Each row was made from one path, in order. Every step used is in the known rows, and no mark comes twice. Write each row's path.
Known rows:
kulu-tufi-liger-ruroke-votosat: [  6  24  26  -3   7 -18   6  -9  11   9   2 -23 -26  -3  16 -20 -29  14
   2  11 -32 -11 -13 -12   0  -3   1 -38  11  15  -5   1   8 -12   5  20
   1  -5  18   2   0 -10   1 -14 -14   7 -11  -9 -26  -4  18  10 -13 -23
  37  -2  -2  10]
kulu-reni: [  4  10   6  -1  19   1  19 -14 -17   4  -2  -7 -14  -3  -7  -5 -40  14
 -14   4 -17 -16  18  11  15  -6  13   2   8 -11   4   7  -8  24 -13   2
  -9   5  30   0 -14  -3 -19   1   4 -20   2   8   3 -11  -6 -21  -4   8
  29  -4  10   3]
reni-votosat-ruroke-kulu: [  8   2   7  16   9   0  -1 -12  13 -11   9  -2  -7  20 -10   0 -13  -7
 -16  -9  -9  -8  -2  19 -10  12  -1  11  17  25  -5 -10   4   2  -6  14
 -19  -1  34  -6 -26   1  -3 -14  -8 -19   3  16   9   3  -7 -25 -37   7
  20  -8  -2 -20]
liger-tufi-votosat: [ 27   9  -2   8  -3  -1  13  -8   9  12  12 -18  -3  -2  29   3 -19  13
  -6   0 -23  -5   6  17  19   9  -2 -16   3 -10  16  -6   1   3   6  24
  -5  -3  18   7   3 -31 -22  19  -5 -11   4 -13  11   6   2  -2   6   7
  19 -14   9   4]
liger-reni-kulu-ruroke-votosat: [ -5  11  -6 -16  26 -17  26   1   8  -3  -8 -15 -17  21 -17  -1 -32  11
 -22  -5 -20 -15  19 -21  14   9  22  32  21  20  -3 -10  -9  -2   9  11
   5   4  12   4  -1  -9  -5   4  -8 -19  -7  13   5   2  -2  -1 -10  18
  21 -10 -15 -23]
reni-kulu-tufi-votosat: [  8  22  -9  14  15  -4  13  -4  -1  -8  11 -14  -5  -4  -2  -5  -7   5
  -6  11 -21  -2  16  -9  -4  -1   2 -21  17  13  17 -16   1 -27  -5  20
  -2   3  19  -4 -14  -9 -23  10   0  -7  -2  -3   0  14   5  -8  12   8
  14 -10  25   4]
nikap-tufi-votosat-ruroke: [  5   9   5  20  11   1   5 -14  16  -4  -6   8  -8 -21  -6   7 -13 -16
 -30   1 -24  10  35  13  11  12  12   0  20   7   0   2  -5 -10   8   2
  -5   3  41  -4   5   0   7  -7 -14 -11   7  12   6  14  -7 -10  -6 -12
  11   8  22   2]
kulu-ruroke: [  6  14  -1  -5  38  -2  27   1 -11  12   0 -16 -15 -10  -8 -23 -29  29
 -32   5 -19  -8  14   1  17   0  24  -1   8   0   0   9 -10  22   8   7
 -17   8  17 -10 -24 -10 -20   3  -2 -11   8   1   1  -2  -4  -5  -7   9
  19 -11   7  -6]
votosat-tufi: [ 11   4  -7  -6  29  -2  -2 -21  -8  19   4  -8 -16 -10  -4   6 -22 -14
 -23   1 -36  -3  12  20   7   9  23   7   4 -11  13  -4 -10   7   6  -1
  -8   9  12  13  -5   2 -14  -8  -3 -19  10  10   1   9  -6 -17   1   3
  12 -10  17 -12]
tufi-votosat-reni: [ 21   4  -1  16  15  -7  10 -16 -11   3   4  -6   5  -3  21   5 -13  -2
  -9  11 -24   4  24  14   4  -2  19 -13   7 -13  19  -3  -9   3   4   9
 -25  -4   6  -8  20  -9 -12  10   3 -14   8  11   7  -6  -7 -18  -8  -7
   7  -1  16   1]
nikap-tufi-liger-ruroke-votosat: [  8  16  23  -8  14 -21   5 -23  27   5  -9  -9 -27  -5   5   0 -29   3
 -20   4 -36  -3  -9 -10   9  16   4  -9   6   4 -10  -1   6  12  13  11
   1   9  32  12  10  -4  20 -19 -26   4 -13  -1 -10  -2  11  21 -14 -36
  34   3   7   4]
kulu-reni-votosat-tufi-nikap-ruroke-liger: [-29   0  18 -24  11   0 -22  -6 -21  47 -16   2  11   3  -3   4  -3 -14
  -6  -9 -22   9   5  13 -10  -5   1  -1   7   0  23   8   8  16  -6  10
   8  -3  35  22  -3  21  -3 -18 -20 -12  -3   4  13  -7 -10 -19   5  -1
  23 -14 -16   6]
ruroke-votosat-reni-nikap: [  1   8  -2  -7  31 -22   6 -28 -28  17  13  -6   0  36   3   0 -11  -3
  -7  -9 -29 -17  14   5   4   6  27   2  14  -9   6  -5 -11  -3   8  11
 -11  -9   8   7  12  11 -11  -1   5 -13  -4  51   5  -8   4 -27 -20  -9
   3  20   7  -6]
ruroke-liger: [  4  10   5 -19  24   4  16 -13  -6  21  -6 -13 -24  12  -9 -14 -28   1
  -6   3 -20 -18   5   5  22  19  27  10  11 -16  17  -2  -8  20   3  20
  -9  -3  20   1 -20  -6   1   9   6 -10  -3  10   2  17  10 -15 -16  -6
  19 -10  -2  -5]
liger-tufi-votosat-reni-kulu: [ 39  -4  -8  14   4 -17  14 -10   8 -16   9 -21   6   8  15  26  -8   2
  -9  -2 -11   1  13  13  -1  -2   0  -5   8   5  24 -25 -10 -11  -4  21
 -12  -6   5  10  18 -24 -25  18   5 -18   9   7  16  -3 -11  -8  -2  11
  -1  -6  12 -12]
reni-kulu-tufi-liger-ruroke-votosat: [  8  20  20   0   9 -22  11  -7  15  -7   1 -27 -29   5   0 -12 -21  12
  -2   7 -25 -11 -16 -20  -9  -1  -2 -23  14  33   0 -15   2 -24  -1  24
   9   0  15   9  -6  -2  -4 -10 -15   3 -12  -3 -17   1  15  14 -13 -15
  30  -4   4   4]
ruroke-kulu-reni-nikap-tufi-votosat: [-19  10   1   1  15  -1  11 -18 -16   2  -6   4   6  20   5   2 -15   9
 -22  -2 -17  -7  23  -8   6  12  -9  -3  21   0   5  -9  38   5 -17   5
   0  -1  50   7  -4 -10  -7   8 -21 -16   5  22  35  17   6 -16   8 -11
  13   7  21  -6]
votosat-tufi-nikap-ruroke-kulu-reni-liger: [-24  -7   4 -18  29  -5 -10 -21 -10  26 -17  -4  32   9  32   6 -11 -16
 -24 -12 -17   5  13   0 -16  -8   9  13  19   9  25  -3  34  16 -11   5
   8  -3  37  17  -3  19 -13  -4 -28  -7   1  12  26  -9  -5 -19   2  -1
  28 -27 -18 -25]
tufi-votosat-ruroke-kulu-reni-nikap: [-10  -3  10  20  -3   7   9 -15 -24   0   3   1   0  25  10  -6 -11  13
 -26 -10  -5 -11  26   5   1   4  -3  -6  22  21   2  -3  24 -15 -22   9
  -3 -15  43  -3   0   1 -13   5 -12 -20  18  24  25  21   4 -33 -19   0
  14   4   0  -7]
nikap-reni-kulu-tufi-votosat-ruroke: [ 10  14   7  32  -4   4   2  -3  17 -17   2  -6  -9 -10 -18  16  -4  -9
 -20  15  -9   5  21  -1  -3 -12   7  -5  20  26   4  -9 -12 -44  -2   8
   1  -1  24 -12   1   7 -16   6  -2 -22   0   9   3  16  -5 -13  -7  14
  -1  10  14   6]
liger-ruroke-kulu-reni: [ -1  11  23   5  11   5  18 -12  -2 -12  -8 -10 -20  12   8  -9 -46  24
 -13  -4  -9 -15   4   0  10  -4   2  -2  19   9   6  -6   9  35 -28   7
 -17   7  37   3 -13 -19  -7   2 -16 -22   4   9  20   5   5  -8 -20  -3
  32  -9   5  -5]
votosat-reni: [ 17   5   1   7  31 -10  12 -21 -12   0   5  -9  -4  -1  -2   4 -22   1
 -13  11 -18  -7  22  21   5  -6  27   3   9 -14  12  -2 -22  17   5   2
 -29   1   8  -5   8  -3 -16   3  10 -17   4  21   1 -13  -8 -22 -17   1
   7   7  16 -13]
tufi-votosat-ruroke-kulu-reni: [  0  -2  11  21  -7  12  15  -5   3  -7  -8   3 -12   4  16  -4 -25   7
 -25  -3   2  -2  29  12   5  -3   2   4  23  15   4   0   8  -7 -17   7
  -8 -11  39  -9  -6  -6   0   3 -16 -18  14  13  21   6   0 -28 -26   1
  24  -8 -10 -11]
ruroke-liger-tufi-votosat-reni: [ 27  -4   4  -3  -3  -8  10  -1   2   9  -4 -19   0  15  24   5 -19   0
   0   4 -10  -3  10  14  21   8   7 -17  15 -18  28 -12  -3   2   5  25
 -11 -20   8   6  16 -33  -1  20   3 -16  10   7  15   6   0 -15 -15  -4
   0  -9 -14  -6]
kulu-ruroke-votosat-tufi: [  3   5  -5 -19  36 -12   6   0  -7  32  -5 -13 -26  -6   4 -15 -29  -4
 -37  -2 -30  -1  14   2  17   3  31   6  10  -1  -2   4  -7  -3  15  -1
   7   1   4  10 -15   1   0 -15 -16 -12   6  21   2   0   0 -10 -12  -1
  17 -19  -7 -16]
nikap-ruroke: [ -1  26  11  -6  30  -4   7 -27  -1  30   2   3  -3 -14   4   2 -20  -2
 -12   4 -24  -6   9  18  15   6  24   5   9 -13   8  14 -26  27  17  15
   0  12  30   0  -5   1 -14   8  -8 -16  -8  -3   3   3  -8  -7   2  -1
  31  -1   3   1]
reni-votosat-ruroke-liger: [  8   2  14  -2   8   1  -2  -6  -2   9  -1  -7 -13  18 -27  -8 -15 -13
 -10  -2 -17  -9  -3  14   5  17  11   6  15  14   4  -5 -11  -2   1  19
 -10  -8  33  -4 -21   5   4 -13   3 -14   1  14  -4  11  -6 -26 -34  -4
  10  -7 -10   1]
kulu-reni-nikap-tufi: [-14  18   3  -8  31  -6  12 -23 -31   9  -3   2   1   4 -25   4 -23  12
 -22   0 -24 -16  25  -1  12   5   5   2  14  -8   0   2   9  17  -9  -4
   0  10  49  11  -6   3 -19  -6  -1 -18   0  27  12   6  -8 -18  14  -3
  13  22  32   4]
ruroke-votosat-tufi-liger: [ 14  -6   0 -13  17 -16  -7 -24   9  25  -3 -15 -27  -2  16   2 -18 -16
 -22   5 -36  -4  -2   9   1  10  17   2  -4  -8   2  -2   2 -12  20   3
  10  -5   1  19   5   7   3 -19 -13  -2   0   0 -12  -2   8  -6 -12 -18
  26 -18  -9 -18]

Write each row's path:
[  0  23  -3  10  11   6  11  -5   6  -1   4 -10  -6   5  27 -15 -17   9
  -2  12 -15  -5  13  -2   2   5   1 -24  21   6  12  -8  19 -11   1  21
 -14  -8  25 -10 -23 -23  -7  14 -14  -6  -2   2  12  14  13 -15  -2   0
  22 -15   6 -18]  ruroke-kulu-tufi-votosat
[ 23 -14   6   5   3  -5  12  -5   8 -16 -10 -23   5  24  15   5 -37   4
 -23 -12   3 -21   9   9   4   0  -5   4  31  24   6 -16  25  -1 -14  14
   2 -14  42   1 -17 -19 -17  -1  -4 -19  11  13  18  -5 -10 -27 -32  10
  20 -19 -25 -32]  votosat-ruroke-kulu-reni-liger-tufi
[ 10   3  22   2  -3   4 -11  -8  10   6  -5  -7 -14  18 -34  10 -13 -16
 -13   5 -13  -8 -11  11   8   7  11  12  11   6  -2  -1 -12   3   2  11
  -9  -4  29 -10 -13  12   5  -9   4 -28  -7  15   3   7  -6 -18 -34   2
  -1   4 -11   7]  nikap-reni-votosat-ruroke-liger
[ 23   4   4  -8  -6   1  14  -1   6  19  -1 -21 -11  12  22  -6 -21   6
   0   1 -17  -8  -1   7  30  21   1 -15   8 -14  27  -9   8   4   5  33
   0 -14  18  10  -6 -34  -3  23  -4 -11   1 -10  13  21  10  -4  -4  -3
  13 -22  -9   3]  ruroke-liger-tufi-votosat
[ -5  10   2  -7  29 -16   2 -29  -9  10   1  -5   2   2 -17   1  -4   9
 -23  11 -34 -13   3  -3   1  22   3  -4  -1  -1  -3  -2  16   3   8   5
  -4   7  34   7   3   2 -17  -7  -5  -1   1   0  -5  11   5   2  12 -21
  14  14  31  -2]  reni-nikap-tufi-liger
[ -8  16  11   5  26 -13  -4 -29 -30  33  10   6  28   5  16  11   9  -2
  -9   4 -28   3  19  12   0   1  20 -17  12 -11  20   6  -9  -1  12  14
  -6  -4  23  -3  32   3 -24  14  -3 -18   4  18  16   8  -9 -12   4 -12
   4  18   7  12]  tufi-votosat-reni-nikap-ruroke
[ -5  14   4 -20  31 -12 -13 -28   6  47  -5   1 -17  -6  10  11 -20 -31
 -20  -6 -35   3   8  18  11   6  32  12  13 -15  10   8 -22   4  28   7
  24   2  18  20   1  13   7  -9 -20 -15 -11  18   4   5  -3 -10  -6  -9
  31  -5 -12 -15]  nikap-ruroke-votosat-tufi
[-15   9  21   6  -6   3 -14   7   5   7  -3 -10   2   9 -22  -4   5  -5
   4   0 -10   1   5   4  -9 -12  -2  -8  16  19   0   2   4 -14   0  18
 -20 -11  35  -7 -12  20   0 -12  -4 -12 -12  17  -7  -4   1 -21 -19  12
   1   9  -6   3]  kulu-tufi-nikap-reni-votosat-ruroke-liger
[ -7  14   4  -2  25  -3  13 -20 -44  12   7  -6  -3  17 -12  -7 -24  21
 -16  -5 -22 -24  18   2  12  -1   9  -7   8  -5   6   4   1  15 -17   2
  -5   3  33   5  -7   5 -33   3   8 -21   7  20  10   5  -1 -24   7   7
  14  10  17  10]  kulu-reni-nikap
[-28  10  -4 -16  15  -6  15   4  -1  -7 -10 -19   4  20 -20  -7 -11   3
  12  -9 -18 -12  22 -22  -2   6   4  18  26  22  24 -18   6  -9  -7  21
  -8  -8  24  12   3  -4  -8  14  -5 -10 -11  10  -2  12  11 -12   8  21
  16  -3  -1 -18]  ruroke-liger-reni-kulu-tufi-nikap
[-27  32   8  -2  27  -4   1 -14  -8  29   4  -1  12 -23  14 -13  -3   7
   3   0 -23   0  24  11  -4 -12  13 -17  17   5  10  18  -9   8  12  19
  -6   5  36   3  -2   9 -19   6 -16  -4 -12   0  -8  -7   1 -11  18   9
  33   6  11   3]  kulu-tufi-nikap-ruroke
[-16 -11  -2 -20  25  -2   4   7  -1  17 -16 -21  -9   4 -24   0  -3  -1
 -39  -5 -13  10  12 -12   2  -5  24  36   4  10  18  -9   0   0  -3  -1
  -6   2   3  14 -11  19  -9   6 -14 -16   6  15  19  14  -1   1  -2  15
 -10 -16   1 -18]  votosat-tufi-nikap-reni-kulu-ruroke-liger
[ 15  10  18  22   1   1 -13 -15  11  -2   8  -2  -7   5 -25  22  -9 -11
 -16   5 -16  -4  -3  22  -1  -3   7   9   4  10 -12   0 -15   3   0   3
 -17  10  29 -11  -4  14 -14 -13   3 -29  -5  14  -3  -9 -16 -17 -23  12
   6   9   7   7]  nikap-reni-votosat-ruroke
[ 10  -3  17 -19  18 -14  -5 -19 -11  16  -8 -20  -8  18  20   1 -43 -11
 -22 -11 -37  -7  -7 -14   1  -2  15 -14  17   6  11 -16  24   3 -16   1
  17   2  24  15   4   5  -1 -21 -13 -12   0  23   9  -5  -2  -7 -17 -21
  22 -20 -10   6]  kulu-reni-liger-ruroke-votosat-tufi
[-19  21  20 -24  13  -3 -12 -15   3  30 -14   2   7  21 -19  13 -18 -14
  10   2 -25  -7  -9   3  10  22   6  12  17  -3  13  -2  -6  25  13  22
   5   3  37   2   4 -13   1   3  -8 -29 -21  -7   6   8 -10  -7  -2   2
  29 -10 -28   2]  nikap-ruroke-liger-reni-votosat
[ 17  14  16  -5  26  -8  11 -25  -5   2   8 -22   7  12  11  -8 -32  10
 -11  -8 -35 -13 -17 -12   2   9  16 -16  13   8  15 -16  16  24 -10  17
 -12  13  27  -5  -1 -10 -19   2   0  -7  -1   3   0   1   0   4 -10 -17
  18 -17  14  14]  reni-liger-ruroke
[-28  15  16 -16  18 -12  -6 -33   2  19  -5  -2  15  26   5  14  -4  11
  -8   3 -22 -15  -4   0   0  23  -1  17  14  14   5   1  19  14  14  17
   6  -2  32   7  26 -13 -20  12 -21 -21  -5 -11  10  18   6   3   3  -5
  33   2 -22 -28]  tufi-liger-reni-nikap-ruroke-kulu
[ 15   5  -2  11  29 -21  11  -9  -1 -24  -2 -20  -3  -7 -13   7  -7   4
 -10  27 -12  -6  10   1 -22 -15   4 -13   8  17  10 -15 -10 -27   2   8
 -15  -6   4  -4   3  -3 -24  -7  12  -7   5   1 -20 -12  -6 -11  -7   1
   7   3  12 -21]  votosat-reni-kulu-tufi-liger
[ 23   1  -8  16  20 -12  15 -16  -4 -15   7 -10   4   5   6  14  -7  -1
 -14   8 -19   5  20   5  -7  -2  18   3   9   2  23 -20 -13 -12  -7  11
 -17   2   4  -3  16  -2 -17  11   6 -13   9  14  14  -1 -10 -13  -7   1
   0  -3  20  -2]  tufi-votosat-reni-kulu
[  6  -7   2 -16  27 -18   4  -2   3  29 -10 -20 -27  -8  12 -14 -22   4
 -38   9 -29   1   3   1   5   4  22  -4  -2   4  -5   7   6 -13  22   1
  10  -5  -5   8  -7   1  -1 -23 -16   0  10  -5 -12  -3   4   2 -14 -13
  23 -24 -19 -18]  kulu-ruroke-votosat-tufi-liger
[ 15   5  15 -11   4 -10   1  -7   7  29 -13  -8  10   0  27  15 -12  -8
  -1   7  -8   7  10  21  20   4  11 -15  17 -18  31   0 -13   6  19  29
   3 -18  20   7  23 -28   1  20  -8 -18  -1  -1  18   9  -8  -7  -9  -9
  10  -4 -25   2]  nikap-ruroke-liger-tufi-votosat-reni
[  8 -10  10   4 -11  -3   6   2  27  -7  -6 -23  -7  18 -18  16  -1  -2
 -16 -20   5  -5   8  10   7   0   5  35  14  23  12 -12 -15  -6  -2  20
  -5 -11  24  19   4   8  -9  15  -6 -18  -3  18  11   9  -1  -6 -21  23
   0   7  -5 -16]  votosat-ruroke-liger-tufi-nikap-reni-kulu
[ -1  -2   6   2  -5   2   9  -2  12 -13 -14  -8 -10  21 -22   9 -14 -15
 -13  -7 -17  -5  22  -7  10  23  14  29  25  27  18 -22  -7 -25  -2  18
   5 -11  25   0  20 -10   7  12  -5 -25   8   9  10  34  -1 -15 -18   4
   6  -8 -17 -11]  tufi-votosat-ruroke-liger-reni-kulu
[ -4  18   9   3   5 -14  -9  -6   5  -5   2 -18   7   1 -11   7 -13   9
  12  24 -35 -12  -8  -3 -15   3 -24 -24   6  17  -3 -10  15 -10   5  14
  -9   0  21  -5   6 -19 -23 -17   1 -13  -8 -30 -22 -14  -2  -5  11   8
  27 -10  -4  -6]  kulu-tufi-liger-reni-votosat
[ 13  13   7  12  14 -11   7 -10  18 -14  -1 -21 -15  -4 -22  14  -9   7
 -14  31 -11  -8  -7  -9  -9 -11   1  -5   2  11  -1 -11  -6 -18   2   9
  -3   4  12  -6  -7   3 -27   2   2 -15 -10 -15 -15  -2   3   5   4   8
  10   3  15 -10]  nikap-reni-kulu-tufi-liger
[  9  16  -7   2  32 -23  12  -8  -1 -14   1 -16 -15  14  -6   1 -19 -11
  -3   7 -16  -9  20  -4  -9 -11  21  -3  25  11   7 -16 -20 -26   5  12
  -3  -8  10   2  -5   4  -4  -6   7 -12 -11  35  -8 -14  -2 -24 -19   5
   9  11   7 -21]  ruroke-votosat-reni-kulu-tufi
[ 14  11  19  15  19 -21   7 -11   0 -28   1 -24  -6  -8  -9   5 -15  14
  -7  22 -17  -3  -3  -7 -22 -17   0 -28  13  31  11 -21  -6 -18  -9  10
 -20   0   9  -3  16 -13 -21  -9  -1  -6   5  -1 -21  -6  -4   6 -11  -8
   9   6  19  -2]  votosat-reni-kulu-tufi-liger-ruroke
[ -3   0  -4   1  17  -7 -19 -15 -11  23  15 -10  14   0   5   5   6 -14
 -10 -14 -39   9   3  18 -21   0   1  -2  -6   6  13  -9  10  10  -3   5
 -18   8  12  17  -1  21 -20 -18 -12  -5   5   5   3 -12  -5 -14   8  10
  15 -15  23  -5]  reni-votosat-tufi-nikap
[ -7   4  14 -11   5   5   9  -7   8   1 -18  -7 -19  14 -23   1 -31 -13
 -12  -7 -19 -15  21   6  24  21  22  31  25  10   8  -2 -16   4   6  11
  -3 -10  30  -1  10 -11  11   3   0 -28   4  16  -5  22  -3 -23 -27   4
  16   2 -23 -17]  votosat-ruroke-liger-reni
[ 19 -11  -4 -10  14 -31   4 -15   3   7   4 -29  31  31  45   6  -8  -3
  -3 -20 -22  -8   5   3  -7  -5   8  -2  14  -2  19 -14  15   1  11  25
 -11 -14   6  15  23   1 -10   1  -3   6  -9  28   5 -37   0 -14 -15  -3
  10  -8 -13 -17]  ruroke-votosat-reni-liger-tufi-nikap
